Each row was made from one path, in order. Every step used is in the known rows, and no mark comes twice. Write each row's path.
In the rows, 128 means zero.
Known rows:
dazif gatu nili: [148  63 132 131 168 104  90 134 116  93 143 188 103 108 110 125 145 122
 167 155 152 135 133 132 147 117  77 170 108 143 132]
beku tibu gatu dazif rofaze: [115 124 179 137 134  77  86 132 126  95  92 169 132 151 143 115 123 142
 135 191 121 133 101 171 128 119  75 150  80 127 136]
tokez namegez gatu: [ 85 122 105 131 164 102 144 116 148  88 134 199 125 118 156 128 153 123
 118 127 143  99 133 126 175 139  85 188  84 138 112]
madi nili gatu: [116  95 111 138 155  88  97  88 112 108 142 230  60 109 111 142 128 100
 138 160 162 105 128 151 145  90  65 164  94 147 107]
tibu gatu dazif rofaze meno: [132  97 173 140 123  90  88 157 137 105 102 168 127 126 110 122 136 128
 149 133 119 117 102 174 176  96 110 155 110 109 104]
dazif gatu namegez: [137  86 115 119 178 100 108 146 153  86 148 183 107 114 123 116 142  97
 138 163 141 143 124 132 161 142  80 174  91 166 152]
dazif rofaze meno sivos: [109 121 147 147 131 120  72 139 132  56 131 177 152 130  98 101 158 146
 116 151 124  57 125 173 173 121  65 148 112 121 120]
rofaze meno sivos makod: [103 110 141 123 155 110  85 145 112  66 142 162 142  96 115 120 135 113
 144 119 124  56 128 177 154 127  57 138  93 110 103]
dazif gatu tibu beku: [150  68 139 143 168  90  78 120 116  89 123 168 106 129 129 139 114  93
 142 170 134 117 135 146 148 126  70 150  80 174 123]
meno rofaze dazif gatu: [101 134 184 122 113 131  83 144 130  83 126 170 149 117  90 133 134 163
 140 158 148  88  99 168 168 112  97 141 101 124 142]
dazif rofaze meno: [104 121 132 143 110 108  83 124 128  72 130 189 143 140  91 101 146 137
 119 153 129  60 135 157 179 114  77 150 103 131 107]
dazif rofaze meno sivos zariru: [108 120 159 150 140 116  66 144 134  45 136 176 149 139  99  88 155 141
 113 149 121  67 138 181 163 128  63 148 116 134 121]
gatu namegez: [110 120 109 120 170  77 119 104 157  78 131 218 105 123 132  82 129  95
 115 176 116 139 115 120 164 139  94 164  82 139 131]
beku tibu gatu nili madi: [110  99 166 148 137  73  95 120 105 114  88 180 122 146 136 122 108 132
 145 187 127 144 126 155 112 126  85 162  80 127 122]
madi nili gatu tibu beku: [127  82 119 148 168  84  82  72 104 106 125 223  56 126 121 143 106  81
 133 165 147 107 141 156 134  95  63 147  81 164  92]
namegez gatu dazif: [ 97 100 148 116 139  72 108 123 148  68 130 181 118 106 121 122 159 131
 183 130 145 116  91 156 179 102  83 160  81 115 125]
tokez namegez gatu dazif rofaze meno sivos: [ 96 121 126 125 172 121 118 139 159  72 128 182 149 114 146 114 162 133
 125 118 134  89 115 157 179 137  79 172  85 123 111]
zariru sivos: [101 121 139 136 137  77  73  87 153  60 116 176 119 116 126  81 113 146
 129 170 142  69 101 159 160 142  70 155 110  99 128]
tibu gatu: [121  96 156 148 131  74 113 145 125 114 111 177 106 120 128 143 130 121
 139 138 126 124 119 147 167 105 104 173 116 120 111]
nili gatu tibu beku: [108  71 141 167 137  57  81 102 118  93 107 198 100 127 133 155 100  81
 147 161 134 108 140 148 145 116  55 124  80 167 107]
dazif gatu tibu: [140  74 130 127 164  83  80 128 121  89 133 167  95 117 119 145 131 103
 144 179 139 123 124 142 145 129  71 151  88 178 136]
madi nili gatu dazif rofaze meno sivos: [127  94 132 132 164 108  72 110 122  91 134 213  83 104 101 127 139 111
 145 150 154  95 111 182 151  89  62 148  95 133 105]
zariru sivos makod: [100 137 148 142 145  89  67  80 148  42 136 175 120 122 135  94 116 132
 127 147 136  57 130 180 136 147  50 161 104 112 139]
makod sivos zariru: [ 94 132 142 145 171  66  73 111 125  38 116 183 127 131 124  80 124 127
 118 137 114 133 126 150 132 128  62 185  99 142 138]
beku tibu gatu namegez tokez: [108 125 166 124 160  67 116 116 125  90 111 166 118 148 163 119 105 114
 127 179 109 147 118 147 127 147  79 153  75 147 147]
rofaze dazif: [ 90 151 134 116 101 120  91 117 112 106 117 189 134 110 109  94 139 128
 155 168 146  97  90 150 192  76  89 140  93 122 100]
gatu dazif: [122 124 144 108 130  70  91 104 126  86 102 210 116  99 117  90 139 140
 151 185 129 120  61 151 181  79  96 149  86  92 107]

Which path is each row?
[111 117 174 132 130  82  84 142 124 100  93 159 139 149 137 115 117 133
 141 177 121 122 106 174 131 122  76 141  77 126 122] => beku tibu gatu dazif rofaze meno
[119  94 102 133 175  90 102  90 131 103 144 235  57 114 117 126 124  83
 130 159 153 124 132 146 142 108  72 164  87 159 112] => madi nili gatu namegez
[121  88 112 139 166  79  83  77 107 106 132 222  49 116 113 147 117  88
 135 171 150 111 134 154 131  98  65 148  84 167 102] => madi nili gatu tibu
[128  94 142 151 156  64  76  69 102  81  92 195 101 145 141 116  91  91
 120 187 106 102 133 141 148 114  79 128  68 152  89] => gatu tibu beku
[122 114 142 126 128 131  69 129 112 106 116 161 131 122 116 112 125 102
 163 166 145 109 112 161 176  91  81 130  82 162 105] => rofaze dazif gatu tibu beku
[138  96 129 105 181  94 120 123 138  71 160 175 103 110 133 121 135  99
 143 155 131 140 119 130 172 142  86 171  91 168 160] => dazif gatu namegez tokez
[104 141 189 107 130 128  96 130 132  68 136 167 143 120 100 127 125 153
 139 153 133 100  98 165 176 126 103 139  97 134 154] => meno rofaze dazif gatu namegez tokez
[ 90 115 106 131 173  92 129 106 143  84 127 191 115 126 159 134 140 111
 114 139 131 104 138 130 162 148  83 172  75 158 106] => tokez namegez gatu tibu
[ 95 106 106 134 175 106 137 110 140  86 133 206 120 119 153 122 151 124
 131 123 140 112 144 123 164 139  87 184  88 133 105] => tokez namegez gatu nili
[113 134 136 100 137 135  99 131 128  94 141 167 130 109 119 100 139 105
 164 153 144 124 100 150 193 103  91 145  88 157 131] => rofaze dazif gatu namegez tokez
[103  99 152 126 162  99  79 156 116  64 133 161 138 104 110  95 130 117
 138 131 124  78 125 174 157 134  69 133 101 119 100] => rofaze meno sivos zariru
[136  72 160 153 149  81 103 136 115 113 111 188  99 120 122 130 129 121
 157 131 124 141 135 141 148 105 110 166 122 114 103] => tibu gatu nili
[ 90 104 106 138 163 104 136 106 138  95 123 210 125 119 142 121 147 126
 130 128 143 112 141 128 164 137  96 194  83 132 100] => tokez namegez gatu nili madi
[115 120 136 116 125 127  71 135 114 105 123 160 124 113 110 115 135 109
 164 172 149 113 102 160 174  93  80 130  86 164 114] => rofaze dazif gatu tibu
[108 122 188 124 122 133  78 140 125  83 126 175 144 119  88 127 133 163
 149 154 146  97 106 166 161 113  97 139 104 121 137] => meno rofaze dazif gatu nili
[102 135 179 119 127 131  87 145 144  80 130 173 146 122  94 122 131 150
 135 158 140 102 100 165 166 124  99 141  97 131 147] => meno rofaze dazif gatu namegez
[104 129 186 121 120 123  72 137 128  81 121 165 140 123  92 137 127 156
 138 165 139  92 101 170 159 117  95 131  96 139 140] => meno rofaze dazif gatu tibu
[111 127 135 115 117 136  86 145 120 110 132 168 135 106 106 110 148 121
 168 160 161 109  99 157 188  86  82 147  95 145 118] => rofaze dazif gatu
[126 101 125 135 152  96  81  91 121  97 133 231  70 115 104 126 137 111
 142 165 157 108 112 167 151  80  68 159  93 141 108] => madi nili gatu dazif rofaze
[125  96 121 130 148 102  80 100 120 103 133 221  76 113  98 126 129 105
 148 151 157  96 116 170 153  84  69 150  89 141  96] => madi nili gatu dazif rofaze meno
[ 93  88 137 132 153  61 100 106 135  64 133 170  98 126 127 144 141 108
 164 138 134 110 131 145 151 130  73 145  78 160 124] => namegez gatu tibu
[125  98 120 126 156  87  87  90 116 107 130 230  62 104 110 129 129 104
 149 163 159 113 107 160 149  79  71 158  87 135 102] => madi nili gatu dazif
[120 102 113 122 178  86 111  74 120  93 152 228  54 111 124 130 121  84
 135 154 146 121 130 145 150 109  74 161  87 161 119] => madi nili gatu namegez tokez
[101  80 147 146 155  69  98  99 130  65 123 172 108 137 137 140 125  97
 162 131 128 103 142 150 157 126  71 142  70 156 111] => namegez gatu tibu beku
[105  98 150 147 114  74  78 128 143  85 117 209 120 111 108 131 145 126
 158 162 148 113  98 165 169  94  61 143  99 132 129] => nili gatu dazif rofaze
[100 107 156 127 132  85  95 126 155  55 134 181 128 123 114 116 170 142
 172 131 142 106 101 167 180 103  79 162  88 121 133] => namegez gatu dazif rofaze
[100  75 140 136 155  81 111 113 128  69 144 191 106 115 118 124 156 126
 187 118 145 121 140 136 155 118  79 164  97 125 118] => namegez gatu nili
